Every row comes from one small tree of marks. The marks that hang from a mark follow it in brackets, in alphabetical order. Every link used is in the known rows. Which tree was each row made from?
Known rows
mapapun[funek[lovu vaze]]: 23.5 -12.1 17.9 -6.1 5.4 -23.1 -17.8 5.4 13.6 38.0 6.0 -2.9 16.1 -16.6
 -1.9 -18.6 16.9 -3.5 -10.5 1.3 7.5 11.6
lovu[funek[mapapun pidi vaze[pumago]]]: 18.6 6.6 2.6 -11.4 10.8 -11.7 -20.7 15.9 10.7 38.3 -8.2 28.0 -18.7 -11.3
 -16.5 -12.0 16.7 -0.5 -1.5 27.5 0.9 -6.6
pogaf[funek[mapapun] pidi pumago]: -2.5 -9.3 30.2 -18.4 -11.5 3.9 -15.6 3.6 -15.5 47.0 0.0 -16.0 3.6 -3.0
 -4.6 -12.5 13.5 23.9 31.4 20.7 -44.7 22.7
lovu[funek[mapapun pidi vaze]]: 24.6 1.9 2.9 -14.4 8.1 -14.6 -22.4 17.8 15.9 30.9 -8.9 21.9 -22.7 -8.5
 -11.6 -4.9 12.4 2.3 -7.1 17.3 -5.4 -2.8
mapapun[funek[pidi]]: 23.4 -7.0 19.3 -4.6 19.8 -11.7 -15.3 5.8 20.5 40.5 2.7 19.9 21.4 -26.2
 -1.6 -14.4 2.1 -4.8 2.5 2.9 4.9 -15.6
lovu[funek[mapapun]]: 9.5 5.9 -3.4 -3.7 19.0 -7.2 -25.8 23.1 9.2 22.3 -11.5 13.8 -12.5 -8.2
 -4.8 -6.0 13.5 2.4 -14.1 19.7 0.9 0.3
pumago[mapapun]: -6.6 1.8 9.3 3.8 -2.5 4.8 -17.9 24.3 -3.5 23.9 5.2 -8.3 5.7 -17.0 0.1
 -19.5 2.8 -10.2 1.1 -4.6 -8.4 -21.8
vaze[funek[mapapun] pumago[lovu]]: -12.1 -0.3 -2.4 25.6 10.2 0.6 -21.5 8.6 -14.2 47.0 -3.0 9.2 17.6 -35.3
 -21.5 -45.2 12.6 20.7 10.0 15.7 13.8 -13.5
pogaf[pidi pumago[lovu mapapun[funek]]]: 9.3 -17.5 42.7 13.7 -11.5 16.1 -13.6 21.6 1.6 33.5 0.2 -24.1 21.7 -27.0
 8.4 -5.9 26.7 13.6 31.9 -2.2 -39.7 11.1
vaze[funek[mapapun]]: -9.9 -5.0 -1.2 13.0 12.6 -13.2 -25.4 4.0 -4.6 35.7 -2.0 4.4 10.7 -21.5
 -10.4 -19.5 -2.4 20.1 -10.8 1.8 -3.8 -10.0
pumago[mapapun pogaf]: -15.4 -4.6 4.5 12.0 3.1 14.5 -20.6 31.1 -13.9 24.6 -4.1 -0.9 4.0 2.0
 -0.3 -21.4 8.1 -9.7 12.7 2.4 -11.4 -23.9
pumago[lovu[funek] mapapun pogaf]: 2.2 -15.0 2.9 17.6 2.4 24.4 -25.9 50.9 -6.6 18.1 -16.0 -3.6 -0.4 -12.2
 -0.2 -29.0 26.9 -1.8 17.6 -3.9 0.1 -13.4
pumago[lovu]: 17.9 2.7 -0.5 9.3 -3.5 5.8 -9.9 20.5 5.9 13.1 2.7 -4.8 4.1 -23.9 0.5
 -20.5 3.6 5.8 14.6 -4.1 9.8 -1.5
vaze[funek[lovu mapapun pidi] pumago]: -13.5 -14.5 8.9 25.8 20.9 -5.2 -22.1 1.7 5.2 56.3 -6.6 26.4 1.9 -35.0
 -38.1 -35.6 -0.7 28.1 14.9 30.1 5.3 -20.1
vaze[funek pumago[pogaf[pidi]]]: -26.8 -8.4 18.7 22.4 23.0 9.0 -15.6 0.4 -20.5 51.0 -3.2 22.4 21.8 -15.8
 -14.2 -16.9 7.1 19.7 15.8 20.0 4.1 -17.8
vaze[pumago]: -8.1 18.1 3.3 5.2 10.9 3.1 -6.0 4.5 -7.8 34.3 6.4 17.5 10.8 -16.8 -10.4
 -19.6 4.7 -7.1 11.6 27.1 17.0 -15.5
pogaf[pidi pumago]: 1.1 -2.1 34.5 6.6 -4.1 7.4 -4.6 2.1 2.1 25.8 2.6 -7.6 8.1 -11.1 6.3 20.3
 9.1 16.2 26.8 14.5 -37.7 14.1
pogaf[funek[lovu]]: 0.3 -11.0 10.1 -20.1 0.3 -4.9 -14.9 9.3 -3.4 36.3 3.1 -4.5 1.2 -12.7
 -13.8 -29.1 -2.5 9.4 10.9 9.3 7.9 5.7
mapapun[funek[lovu pidi]]: 24.2 -19.9 23.6 3.1 20.7 -12.2 -17.6 8.9 30.1 41.0 -0.6 16.6 12.7 -28.0
 -11.1 -17.1 2.6 4.6 5.8 9.2 4.6 -7.4
pogaf[funek pidi pumago]: -3.8 -10.1 39.5 -20.9 -10.9 7.3 -7.6 0.6 -14.0 43.5 3.8 -13.9 14.6 -9.5
 1.2 -0.2 9.9 19.2 32.7 12.6 -33.3 19.6
lovu[funek[mapapun vaze]]: 17.1 7.7 -3.2 -13.4 6.0 -16.5 -24.1 19.0 4.1 25.8 -6.6 8.4 -15.4 -2.6
 -3.3 -6.2 20.0 -1.9 -19.3 15.2 -1.5 8.1
lovu[funek[mapapun pidi]]: 17.0 0.3 1.7 -4.5 21.5 -5.7 -24.1 22.1 20.6 27.4 -13.6 28.0 -19.0 -14.4
 -12.4 -4.8 5.6 5.9 -2.7 22.5 -4.0 -10.3
mapapun[funek[pidi vaze]]: 30.5 -5.1 20.5 -14.9 6.9 -21.2 -13.6 1.3 16.2 43.8 7.5 14.3 18.5 -20.2
 -0.2 -14.4 8.5 -8.0 -1.1 -1.6 2.9 -8.3
mapapun[funek[lovu pidi vaze[pumago]]]: 25.5 -13.2 24.4 -4.8 10.0 -17.5 -14.0 2.2 19.8 50.8 4.2 16.5 12.9 -25.5
 -15.0 -24.6 13.7 -1.8 6.3 14.0 9.2 -3.3
vaze[pumago[mapapun]]: -15.5 13.6 7.0 8.0 4.5 8.7 -11.7 16.1 -13.2 38.2 6.1 7.7 12.5 -20.0
 -10.4 -30.1 9.8 -12.9 12.0 19.3 8.5 -25.2
mapapun[funek]: 15.6 -1.4 14.4 -3.2 17.6 -13.3 -17.2 6.5 9.1 35.4 4.7 5.9 28.7 -19.2 5.9
 -15.3 9.7 -8.2 -9.2 1.0 9.1 -4.7

Which tree is each row?
-14.2 -29.7 27.4 -2.1 1.0 22.9 -23.7 29.7 -17.0 41.2 -4.4 -9.4 -5.3 7.1
 -8.1 -29.3 9.4 11.7 28.0 6.0 -29.0 -7.8 -> pumago[mapapun pogaf[funek[lovu] pidi]]
12.5 -6.5 -3.1 13.2 10.7 15.0 -18.4 34.6 0.7 13.1 -15.7 10.4 -2.7 -7.3
 -0.2 -14.2 19.3 6.1 17.9 6.8 12.3 0.0 -> pumago[lovu[funek] pogaf]
6.4 -4.3 17.4 -5.4 -3.9 -8.0 -21.5 20.1 -3.2 38.4 8.2 -11.4 21.2 -18.6
 5.1 -26.8 17.3 -16.9 -9.2 -11.4 -5.9 -14.0 -> pumago[mapapun[funek[vaze]]]
15.7 -13.3 14.8 10.7 -4.4 7.8 -22.7 35.5 2.8 29.8 2.2 -17.8 22.9 -34.6
 4.0 -42.8 21.3 -6.2 8.8 -18.7 1.0 -13.0 -> pumago[lovu mapapun[funek]]
26.6 -4.4 5.6 4.7 7.4 7.0 -14.1 27.5 19.4 16.1 -7.8 12.1 -5.3 -30.1 -4.6
 -11.7 8.9 8.6 13.5 1.9 12.4 -5.8 -> pumago[lovu[funek[pidi]]]
-15.6 -1.5 15.1 15.9 20.4 -2.0 -11.8 -4.2 -2.3 53.3 0.2 31.7 20.7 -39.6
 -23.4 -20.7 -4.0 14.7 13.7 16.6 16.0 -31.8 -> vaze[funek[pidi] pumago]
7.6 19.0 -9.3 -6.5 -9.5 -16.2 -16.4 4.5 -13.5 39.2 7.8 2.5 -10.0 2.0
 -13.5 -32.8 15.5 -4.7 -0.5 25.3 -5.3 2.1 -> funek[mapapun vaze[pumago]]
28.0 -13.2 2.8 -1.9 -7.7 -18.1 -19.9 10.2 24.4 36.1 -1.0 8.3 -37.9 -7.4
 -29.8 -25.1 -1.1 16.8 13.7 22.0 -21.1 3.8 -> funek[lovu mapapun pidi vaze]
-21.9 8.9 4.1 14.0 8.5 15.7 -14.3 21.1 -20.0 37.8 -0.5 13.2 10.0 -7.1
 -11.0 -31.2 13.4 -12.5 20.5 24.1 6.6 -26.7 -> vaze[pumago[mapapun pogaf]]
31.1 -17.7 23.3 -7.4 7.9 -20.7 -15.6 4.1 25.1 43.4 4.2 10.6 9.7 -23.0
 -9.5 -17.2 9.4 0.7 1.2 4.0 2.5 0.7 -> mapapun[funek[lovu pidi vaze]]
-2.3 -6.7 13.4 -26.2 -13.4 -7.5 -14.1 8.5 -15.8 48.3 8.3 -8.5 2.3 -11.6
 -18.1 -41.0 10.9 0.2 11.0 11.6 7.7 5.4 -> pogaf[funek[lovu vaze[pumago[mapapun]]]]
1.4 -12.6 14.3 -12.1 -11.2 -6.7 -17.1 7.5 3.5 45.5 -7.2 -3.4 -2.5 -20.2
 -25.6 -26.1 6.5 17.2 34.9 25.0 -19.9 11.7 -> pogaf[funek[lovu mapapun pidi] pumago]
18.1 -16.1 1.9 11.5 10.8 -6.1 -22.0 15.8 31.2 32.1 -7.5 16.7 -33.7 -15.3
 -31.5 -24.6 -10.4 22.2 19.3 28.8 -18.4 -7.0 -> funek[lovu mapapun pidi]
-1.1 -23.0 8.1 19.9 15.7 -11.2 -25.8 5.6 16.7 41.0 -7.4 13.8 -5.4 -30.8
 -27.4 -21.6 -9.5 32.7 4.3 9.3 -8.0 -12.4 -> vaze[funek[lovu mapapun pidi]]
-12.5 -12.1 17.5 25.2 7.3 11.3 -16.8 15.3 -5.9 52.3 -1.6 15.5 22.4 -51.0
 -23.1 -42.0 6.8 15.0 23.3 2.6 11.5 -36.8 -> vaze[funek[pidi] pumago[lovu mapapun]]
-1.6 -24.8 18.6 14.1 13.2 9.3 -25.9 31.1 4.6 39.4 -8.6 6.8 10.1 -10.2
 -8.7 -29.6 12.9 -5.3 17.1 3.7 -11.0 -22.7 -> pumago[mapapun[funek[lovu pidi]] pogaf]
7.3 11.7 5.7 -3.8 -18.0 -2.2 -8.9 13.7 -13.4 33.5 11.6 -6.2 5.7 -15.3
 -5.5 -30.1 19.0 -11.4 8.5 3.9 7.3 -5.8 -> funek[vaze[pumago[lovu mapapun]]]
14.0 3.5 14.2 -12.9 8.1 -5.5 -15.6 17.4 9.4 36.2 -4.9 24.9 -7.8 -19.8
 -10.7 -4.4 16.0 -7.8 -0.2 16.4 6.9 -14.1 -> lovu[funek[pidi vaze[pumago[mapapun]]]]
32.4 -3.1 -1.2 -1.1 -1.6 -1.6 -18.4 27.1 14.9 21.4 -7.0 6.9 -15.2 -21.5
 -8.1 -20.4 15.5 8.7 8.5 4.1 3.1 2.2 -> pumago[lovu[funek[mapapun pidi vaze]]]
-2.0 -10.0 5.6 12.5 14.8 -11.7 -23.5 3.0 7.4 41.4 -4.1 17.5 3.9 -28.0
 -17.7 -18.0 -10.5 23.9 1.6 3.9 -7.8 -21.0 -> vaze[funek[mapapun pidi]]
-8.6 -17.9 2.2 21.3 13.9 -13.2 -27.8 6.6 4.6 36.7 -5.4 0.3 1.7 -24.3
 -19.2 -22.1 -1.7 29.0 -7.1 7.1 -3.3 -1.2 -> vaze[funek[lovu mapapun]]
-14.2 -14.3 17.8 22.6 21.2 -2.0 -14.2 -1.5 6.7 52.7 -3.0 28.5 11.9 -41.6
 -32.3 -24.5 -3.7 23.1 16.0 22.6 15.6 -23.0 -> vaze[funek[lovu pidi] pumago]
7.2 -13.0 20.1 -0.2 -3.1 -8.5 -23.1 22.6 3.4 37.5 5.5 -14.2 14.5 -20.5
 -1.7 -29.4 17.8 -11.0 -6.8 -7.3 -6.7 -7.9 -> pumago[mapapun[funek[lovu vaze]]]
17.3 6.4 12.2 -14.5 11.0 -8.3 -12.7 12.5 11.6 34.2 -4.6 30.4 -8.3 -17.7
 -10.7 0.1 13.5 -5.4 0.2 19.8 11.9 -9.7 -> lovu[funek[pidi vaze[pumago]]]
-2.2 -23.3 18.0 17.4 16.3 -8.4 -17.8 2.5 17.9 37.4 -4.0 16.4 5.2 -37.1
 -21.2 -9.2 -13.0 27.9 5.3 0.5 2.6 -15.7 -> vaze[funek[lovu pidi]]
11.2 11.9 -3.1 -11.0 8.5 -13.3 -22.5 16.9 -1.3 32.8 -6.2 14.0 -11.9 -4.9
 -9.4 -13.2 24.1 -4.1 -14.1 25.2 5.4 4.7 -> lovu[funek[mapapun vaze[pumago]]]
3.9 11.1 2.1 9.1 10.1 9.6 -10.1 18.6 -2.4 29.4 -1.8 15.5 7.8 -26.1 -10.4
 -24.6 17.7 -1.6 14.4 22.5 25.0 -8.3 -> vaze[pumago[lovu[funek]]]
2.1 -14.8 19.7 5.9 5.9 -1.7 -24.4 25.8 6.6 35.5 2.1 -10.0 16.7 -24.3
 -2.3 -28.9 13.1 -8.3 -3.6 -4.5 -4.7 -12.9 -> pumago[mapapun[funek[lovu]]]
12.7 -17.4 24.2 -0.9 -1.4 -7.1 -21.9 21.8 11.5 41.1 4.2 -4.5 9.8 -24.6
 -6.7 -28.6 12.0 -8.1 1.7 -5.9 -9.9 -14.8 -> pumago[mapapun[funek[lovu pidi vaze]]]
-27.9 -0.3 -3.5 25.0 21.3 0.1 -23.8 4.8 -23.1 51.2 -7.6 21.3 15.9 -13.1
 -21.6 -35.4 10.5 15.2 8.2 27.3 8.1 -19.3 -> vaze[funek[mapapun] pumago[pogaf]]
26.6 5.0 -2.4 -12.3 -9.7 -18.3 -16.3 5.7 11.4 36.2 4.2 13.7 -25.0 -3.7
 -16.6 -21.2 -2.1 4.3 9.0 14.1 -20.5 -8.7 -> funek[mapapun pidi vaze]
16.8 4.8 14.7 -11.1 6.4 -19.4 -13.8 1.0 -1.4 45.3 9.6 6.6 28.6 -16.2 2.2
 -22.3 20.9 -14.8 -8.2 6.2 13.7 -0.5 -> mapapun[funek[vaze[pumago]]]
-7.7 -7.0 17.7 -13.2 -13.1 -5.7 -10.7 5.0 -6.7 36.7 -1.2 -15.3 14.6
 -21.1 -11.9 -15.5 11.3 8.9 25.0 14.9 -4.2 19.6 -> pogaf[funek[lovu] pumago]
2.3 -22.7 18.9 21.2 -4.7 33.2 -19.9 41.5 -9.9 23.2 -5.4 -12.7 -3.1 -3.8
 1.9 -28.5 16.0 11.4 35.3 -6.1 -25.5 -10.8 -> pumago[lovu mapapun pogaf[pidi]]
